What can hang from each mark:
zolazam: gomonav negib
bosi: loromig negib risele rovo
risele: bosi
loromig: bosi rovo
gomonav: bosi negib zolazam
rovo: bosi
negib: gomonav risele rovo

Each row was made from one small tree. The marks that hang from a mark follow it in brackets, in alphabetical order. Every link used is in the known rows. Write each row's tree.
Known rows:
loromig{bosi{risele} rovo}: -.05  .13  -.34  .11  .08  -.26  .05  -.04  -.06  .06  -.01  -.15  .04  -.06  .10  .08  .00  -.08  -.14  -.10  .31  -.06  .00  .11  .02  -.03  .16  -.36  -.05  -.27  -.06
risele{bosi{loromig negib}}: -.12  .54  -.53  .11  -.01  -.03  -.01  .00  .00  .08  -.02  -.07  -.02  .14  .02  .02  -.03  .07  .20  -.02  -.33  -.09  -.01  -.04  .11  .05  .09  -.27  .03  -.11  -.05
gomonav{bosi{rovo} zolazam{negib}}: -.03  -.36  .11  .04  .00  .15  .08  .06  .01  .04  -.12  .05  .05  -.46  -.21  .10  .00  .34  .08  .09  -.03  -.13  -.06  -.10  .09  -.12  .11  .03  -.15  .17  .08
bosi{negib}: .00  .35  -.18  .03  .01  .01  .00  .03  .02  .10  -.01  .02  -.05  -.01  .01  .06  -.02  .01  .01  .00  -.13  -.02  -.01  -.06  .09  -.02  -.01  .07  -.02  .03  -.03
bosi{loromig{rovo} risele}: -.05  .15  -.35  .10  .08  -.20  .01  -.04  -.01  -.02  .03  -.18  .02  .04  .10  .02  -.04  -.02  .16  -.08  -.11  -.04  .00  .01  .07  -.01  .15  -.42  .03  -.27  -.14
zolazam{gomonav{bosi{risele}}}: -.03  -.18  -.03  -.07  -.04  .02  -.02  -.06  -.13  -.08  .02  -.17  .05  -.15  -.29  .00  -.06  -.15  .03  -.01  .06  -.12  -.04  -.04  -.02  -.13  .13  -.18  -.11  -.18  -.04
rovo{bosi{loromig negib{gomonav}}}: -.06  .20  -.41  .02  -.07  -.08  .02  -.04  -.04  .09  -.14  .04  .01  .06  -.12  -.09  -.09  .22  .20  .00  .02  -.12  -.21  -.11  .19  -.12  -.02  -.17  .01  .17  .02
loromig{rovo{bosi}}: -.04  -.03  -.09  -.01  -.02  -.27  .09  -.02  -.07  .02  -.12  -.01  -.02  -.05  .10  -.10  -.04  -.02  -.08  -.06  .32  -.10  -.11  -.01  .02  -.01  .06  -.13  .01  .03  .06
zolazam{gomonav}: .00  .00  .01  -.05  -.04  -.02  -.02  .00  -.07  -.02  .09  -.02  .06  -.18  -.15  -.01  .02  -.25  .03  .01  .05  -.05  -.03  -.07  -.04  -.09  .01  -.02  -.05  .01  -.05
risele{bosi{loromig rovo}}: -.16  .33  -.47  .10  .00  .02  -.01  -.02  -.05  .03  -.02  -.04  -.01  .12  -.01  .12  -.02  .11  .28  -.03  -.34  -.09  -.09  .00  .06  .05  .15  -.40  .00  .08  -.02
loromig{bosi{negib rovo}}: -.03  .54  -.45  .08  .03  .02  .04  .03  -.06  .25  -.03  .10  -.05  -.06  .01  .25  -.01  -.02  .01  -.02  .07  -.07  -.12  -.02  .13  -.02  .06  -.14  -.09  .25  .02
rovo{bosi{loromig negib{gomonav} risele}}: -.10  .27  -.55  .06  -.09  -.06  .03  -.07  -.05  .08  -.15  -.12  .01  .06  -.15  -.08  -.14  .23  .21  -.05  -.08  -.15  -.20  -.10  .21  -.12  .06  -.30  -.01  -.03  -.05
rovo{bosi{loromig risele}}: -.07  .10  -.39  .03  -.09  .00  .03  -.08  -.07  .04  -.11  -.14  .00  .08  -.05  -.11  -.11  .01  .19  -.08  .01  -.12  -.15  -.03  .06  .04  .12  -.40  .04  -.08  .03
rovo{bosi{loromig negib{gomonav{zolazam} risele}}}: -.07  .02  -.43  .09  -.10  -.05  .06  -.06  .01  .05  -.26  .04  .09  -.22  -.27  -.12  -.05  .38  .19  .01  .00  -.17  -.19  -.08  .30  -.08  -.09  .08  -.01  .22  -.01
zolazam{negib{gomonav risele}}: -.07  -.67  .13  -.03  -.05  -.03  .08  -.01  .08  -.09  .00  -.03  .08  -.19  -.08  -.11  -.03  .20  -.05  .00  .06  -.07  .00  -.05  .06  -.04  -.16  .43  -.08  .11  -.12
bosi{loromig negib}: .00  .40  -.36  .05  .02  .02  -.01  .02  .02  .11  .01  .03  -.03  .06  .02  .04  -.04  .00  .23  .01  -.22  -.02  -.03  -.08  .13  .01  -.01  -.13  .03  .03  -.04
loromig{bosi{negib{gomonav risele} rovo}}: -.08  .15  -.44  .07  .02  -.04  .05  -.04  -.04  .13  -.08  .09  .03  -.06  -.12  .19  -.04  .17  -.01  -.05  .10  -.10  -.15  .00  .23  -.06  -.10  .15  -.14  .36  -.09
negib{gomonav{bosi} risele rovo}: -.10  -.84  .09  -.04  -.09  -.04  .05  -.06  -.05  -.20  -.10  .00  .04  -.05  -.24  -.05  -.05  .33  -.09  .02  .08  -.10  -.02  .00  .12  -.07  -.11  .44  -.05  -.04  -.07
loromig{rovo{bosi{negib{gomonav{zolazam} risele}}}}: -.08  -.04  -.27  .08  -.02  -.30  .11  -.03  .01  .02  -.27  .00  .08  -.34  -.14  -.09  -.03  .35  -.09  -.02  .20  -.17  -.14  -.04  .28  -.14  -.07  .21  -.05  .13  -.04
risele{bosi{loromig negib{gomonav{zolazam}} rovo}}: -.15  .54  -.64  .21  .02  .00  -.02  .01  .00  .08  -.16  -.02  .08  -.17  -.24  .16  .02  .51  .30  .03  -.46  -.13  -.13  -.07  .27  -.18  .12  -.31  -.06  .09  -.07
bosi{loromig negib risele}: -.03  .49  -.50  .09  .01  .05  -.01  -.02  .02  .10  .02  -.13  -.03  .07  -.01  .06  -.09  .01  .23  -.04  -.32  -.05  -.03  -.07  .16  .01  .10  -.27  .00  -.16  -.11
bosi{negib{gomonav} risele rovo}: -.07  .38  -.41  .07  .02  .02  .00  -.01  -.01  .08  -.06  -.08  -.01  -.04  -.14  .21  -.08  .26  .10  -.04  -.31  -.07  -.12  -.08  .22  -.16  .06  -.10  -.13  .06  -.14
gomonav{bosi{loromig risele rovo} negib zolazam}: -.02  .32  -.35  .14  .05  .14  .04  -.01  -.10  .02  -.21  -.09  .06  -.21  -.41  .16  -.05  .49  .28  .07  -.24  -.15  -.09  -.06  .19  -.15  .25  -.43  -.13  -.02  .04
gomonav{negib}: .03  .27  .00  .02  .02  .00  .05  .03  -.05  .02  -.04  .00  .00  -.02  -.14  .00  -.01  .14  -.03  .05  .00  -.02  .02  -.04  .01  -.05  .03  .02  -.06  .01  .03
loromig{bosi{negib risele rovo}}: -.06  .62  -.59  .11  .03  .05  .04  -.01  -.06  .24  -.04  -.05  -.04  -.05  -.02  .27  -.05  -.01  .01  -.08  -.03  -.10  -.12  -.01  .15  -.02  .14  -.27  -.13  .05  -.04
zolazam{negib}: -.01  -.29  .13  -.01  -.04  .04  .07  .05  .06  .03  .05  -.01  .00  -.18  .06  -.05  .00  .01  -.02  .01  .01  -.05  .03  -.09  -.04  .00  .00  .14  -.04  .01  .00

Write each row's tree:
-.05  -.37  -.14  .13  .05  -.11  .08  .01  .04  -.04  -.09  -.19  .09  -.40  -.09  -.04  -.02  .28  .14  .00  -.02  -.15  .02  -.05  .11  -.11  .21  -.32  -.06  -.31  -.04 | gomonav{bosi{loromig{rovo} risele} zolazam{negib}}
-.06  -.33  -.11  .02  -.05  .03  .09  -.02  -.11  -.10  -.08  .01  .00  .02  -.26  -.04  -.08  .26  .09  .05  -.03  -.12  .01  -.07  .12  .04  .00  .22  .00  -.05  .00 | gomonav{bosi{loromig} negib{risele rovo}}
-.04  .33  -.50  .23  .08  -.27  .05  -.02  .00  .11  -.15  -.15  .12  -.34  -.14  .11  .04  .33  -.12  -.03  .18  -.11  -.06  .03  .22  -.25  .13  -.28  -.12  -.26  -.11 | loromig{bosi{negib{gomonav{zolazam}} risele} rovo}
-.01  .42  -.39  .09  .10  -.21  .01  .03  .02  .09  .03  .00  -.03  .01  .15  .05  -.01  -.02  .16  -.02  -.13  -.03  .00  -.05  .15  -.02  .04  -.20  .03  -.06  -.10 | bosi{loromig{rovo} negib}
-.02  .26  -.37  .19  .10  -.30  .05  .02  .00  .13  -.14  .01  .12  -.35  -.11  .10  .09  .32  -.13  .01  .29  -.08  -.06  .02  .20  -.26  .04  -.14  -.10  -.07  -.05 | loromig{bosi{negib{gomonav{zolazam}}} rovo}
-.09  -.13  -.28  .02  -.15  .00  .15  -.02  -.12  -.01  -.15  .03  -.02  .00  -.16  -.14  -.09  .16  .06  .00  .09  -.17  -.11  -.10  .13  .08  -.01  .20  .04  .07  .04 | gomonav{negib{risele rovo{bosi{loromig}}}}
-.02  .16  -.25  .07  .10  -.19  .05  -.02  -.11  -.05  -.08  -.17  .02  .04  -.14  .01  -.08  .25  .12  -.01  .01  -.11  .01  .00  .08  -.10  .20  -.42  -.06  -.26  -.03 | gomonav{bosi{loromig{rovo} risele} negib}
-.21  -.39  -.15  .03  -.05  -.02  .08  -.01  .04  -.07  -.04  -.07  .05  -.13  -.09  .04  -.04  .32  .01  -.04  -.18  -.15  -.06  -.04  .09  -.01  -.03  .23  -.13  .18  -.11 | zolazam{negib{gomonav risele{bosi{rovo}}}}
.03  .07  -.08  -.05  -.01  .00  .01  .00  -.18  -.04  .00  -.01  .07  -.11  -.40  -.03  -.02  .00  .21  .08  .06  -.12  -.05  -.11  -.01  -.16  .09  -.23  -.08  .03  .03 | zolazam{gomonav{bosi{loromig} negib}}
-.04  -.36  -.01  .07  -.01  -.03  .02  -.04  .06  -.10  -.15  .00  .14  -.27  -.26  -.06  .04  .38  -.01  .04  .01  -.05  -.02  .02  .16  -.10  -.11  .26  -.05  .07  -.07 | negib{gomonav{zolazam} risele}
-.05  -.39  .08  -.02  -.06  .02  .11  .00  -.11  -.11  -.11  .01  -.01  -.06  -.25  -.02  -.06  .25  -.13  .04  .07  -.12  .04  -.05  .08  .01  -.03  .43  -.06  -.05  .02 | gomonav{bosi negib{risele rovo}}
-.11  -.36  -.29  .14  -.20  .10  .16  .01  .00  .06  -.14  -.14  .05  -.43  -.13  -.13  -.05  .23  .12  .00  -.04  -.21  -.11  -.18  .13  -.04  .18  -.10  .01  -.26  .03 | gomonav{zolazam{negib{rovo{bosi{loromig risele}}}}}
-.07  .22  -.32  .08  -.07  .05  .05  .02  .00  .06  .00  -.13  -.07  -.06  -.01  .10  -.07  .04  -.05  -.04  -.27  -.08  .02  -.11  .14  -.01  .09  .12  -.02  -.32  -.12 | bosi{negib{rovo} risele}
-.15  -.91  .05  -.05  -.22  -.05  .18  -.01  -.01  -.07  -.12  -.01  .04  -.24  -.11  -.19  -.08  .23  -.14  -.02  .22  -.18  -.12  -.14  .10  -.03  -.12  .54  -.04  .09  -.03 | zolazam{negib{gomonav risele rovo{bosi}}}
-.08  -.69  .11  -.01  -.12  .06  .14  .04  .06  -.05  .05  -.01  -.01  -.23  .04  -.06  -.04  .00  -.11  -.01  -.03  -.09  .06  -.11  .04  .09  -.08  .58  -.02  -.06  -.08 | zolazam{negib{risele rovo}}
-.01  .21  -.19  -.04  .03  .06  .01  .01  -.21  .00  .00  .04  .04  -.13  -.40  .13  -.04  .04  .29  .07  -.06  -.15  -.14  -.12  .06  -.17  .13  -.29  -.14  .23  .03 | zolazam{gomonav{bosi{loromig rovo} negib}}
-.01  -.02  -.03  .05  .03  .11  .09  .00  -.07  -.02  -.24  .07  .06  -.29  -.40  .12  -.03  .46  .04  .08  -.03  -.14  -.06  -.02  .18  -.06  .04  .18  -.15  .27  .07 | gomonav{bosi{rovo} negib{risele} zolazam}
-.04  -.65  .05  -.03  -.02  .00  .03  .00  .01  -.08  -.02  -.03  .08  -.10  -.18  -.10  -.04  .34  .18  .06  .05  -.10  -.06  -.09  .05  -.15  -.02  -.07  -.06  .03  -.01 | zolazam{negib{gomonav{bosi{loromig}}}}
-.05  .35  -.52  .22  .09  -.21  .01  -.01  .05  .03  -.10  -.16  .10  -.25  -.13  .06  -.01  .38  .17  .00  -.22  -.09  -.05  -.05  .28  -.23  .12  -.34  -.04  -.27  -.18 | bosi{loromig{rovo} negib{gomonav{zolazam}} risele}
-.04  .29  -.29  .02  .02  .06  .04  .00  .02  .10  -.03  .08  -.07  -.04  .00  .17  -.08  .01  .07  -.03  -.24  -.07  -.07  -.06  .20  .08  -.08  .28  -.07  .33  -.08 | bosi{negib{risele} rovo}
-.01  .16  -.24  .02  .07  -.21  .03  -.02  -.18  -.08  .01  -.18  .07  -.13  -.29  .00  -.06  -.01  .15  .01  .06  -.16  -.02  -.07  .04  -.19  .23  -.44  -.11  -.25  -.08 | zolazam{gomonav{bosi{loromig{rovo} risele} negib}}
-.09  -.07  -.23  -.03  -.10  -.09  .08  -.05  -.02  .03  -.18  .03  .01  -.02  -.13  -.11  -.09  .19  -.04  -.05  .13  -.15  -.17  -.05  .19  -.04  -.15  .29  -.05  .27  -.01 | rovo{bosi{negib{gomonav risele}}}
-.04  -.04  -.27  -.01  .00  .02  .01  -.04  -.01  .01  -.06  .03  -.02  .07  -.10  -.01  -.10  .09  .20  .01  -.13  -.10  -.03  -.04  .18  .08  -.08  .10  .00  .12  -.04 | gomonav{bosi{loromig negib{risele}}}
-.14  .21  -.39  .11  .06  -.27  .01  -.01  -.03  -.05  .00  -.12  .02  .10  .13  -.02  .00  .05  .13  -.07  -.11  -.08  .02  .05  .03  .03  .16  -.41  .06  -.23  -.07 | risele{bosi{loromig{rovo}}}
-.06  .45  -.56  .05  -.08  .01  .04  -.05  -.05  .15  -.12  -.12  -.05  .07  -.04  -.05  -.13  .01  .21  -.06  -.11  -.14  -.16  -.10  .16  .03  .11  -.32  .02  -.04  .00 | rovo{bosi{loromig negib risele}}
-.03  .23  -.36  .10  .09  -.34  .04  .00  -.04  .11  -.05  .00  .05  -.08  .03  .09  .03  .14  -.14  -.04  .31  -.07  -.06  .02  .14  -.19  .00  -.12  -.08  -.02  -.09 | loromig{bosi{negib{gomonav}} rovo}
-.18  .08  -.29  .04  -.02  .01  .04  -.05  -.03  -.03  -.06  -.04  -.01  .05  -.01  .09  -.05  .08  .05  -.07  -.23  -.11  -.04  .04  .08  .14  .03  .07  -.05  .15  -.05 | negib{risele{bosi{rovo}}}
-.07  .10  -.38  -.01  .03  .08  .01  -.03  -.04  .06  -.07  .09  -.05  .05  -.11  .15  -.12  .13  .28  .00  -.25  -.12  -.11  -.07  .23  .07  -.04  .04  -.06  .33  -.04 | gomonav{bosi{loromig negib{risele} rovo}}
-.12  -.64  -.15  .08  -.20  .07  .18  .01  .03  .02  -.16  .01  .05  -.43  -.12  -.19  -.04  .20  .09  .02  .06  -.20  -.09  -.16  .16  .06  .00  .29  .04  .02  .03 | gomonav{zolazam{negib{risele rovo{bosi{loromig}}}}}
-.05  .19  -.37  .09  -.05  .04  .03  .04  -.01  .09  .03  .03  -.07  .00  .01  .06  -.03  .03  .16  .02  -.28  -.04  -.01  -.14  .16  .01  .02  .04  .06  -.13  -.07 | bosi{loromig negib{rovo}}
-.13  .26  -.39  .07  .03  -.29  .06  -.02  -.13  -.10  .04  -.14  .09  -.09  -.15  -.07  .00  -.09  .09  -.04  -.04  -.17  .02  -.03  .05  -.02  .10  -.14  -.04  -.10  -.14 | zolazam{gomonav{negib{risele{bosi{loromig{rovo}}}}}}
-.05  -.46  .10  .10  -.10  .10  .12  .09  .06  .01  -.04  .00  .05  -.50  -.09  -.03  .07  .22  -.08  .07  -.06  -.09  .04  -.14  .07  -.08  .06  .30  -.03  -.19  -.01 | gomonav{zolazam{negib{rovo}}}
-.10  -.43  -.06  -.01  -.17  -.07  .09  -.02  -.09  -.05  -.15  .01  .01  -.06  -.15  -.11  -.03  .25  -.08  -.01  .20  -.12  -.16  -.08  .08  -.12  -.01  .14  .01  -.02  .04 | negib{gomonav rovo{bosi}}
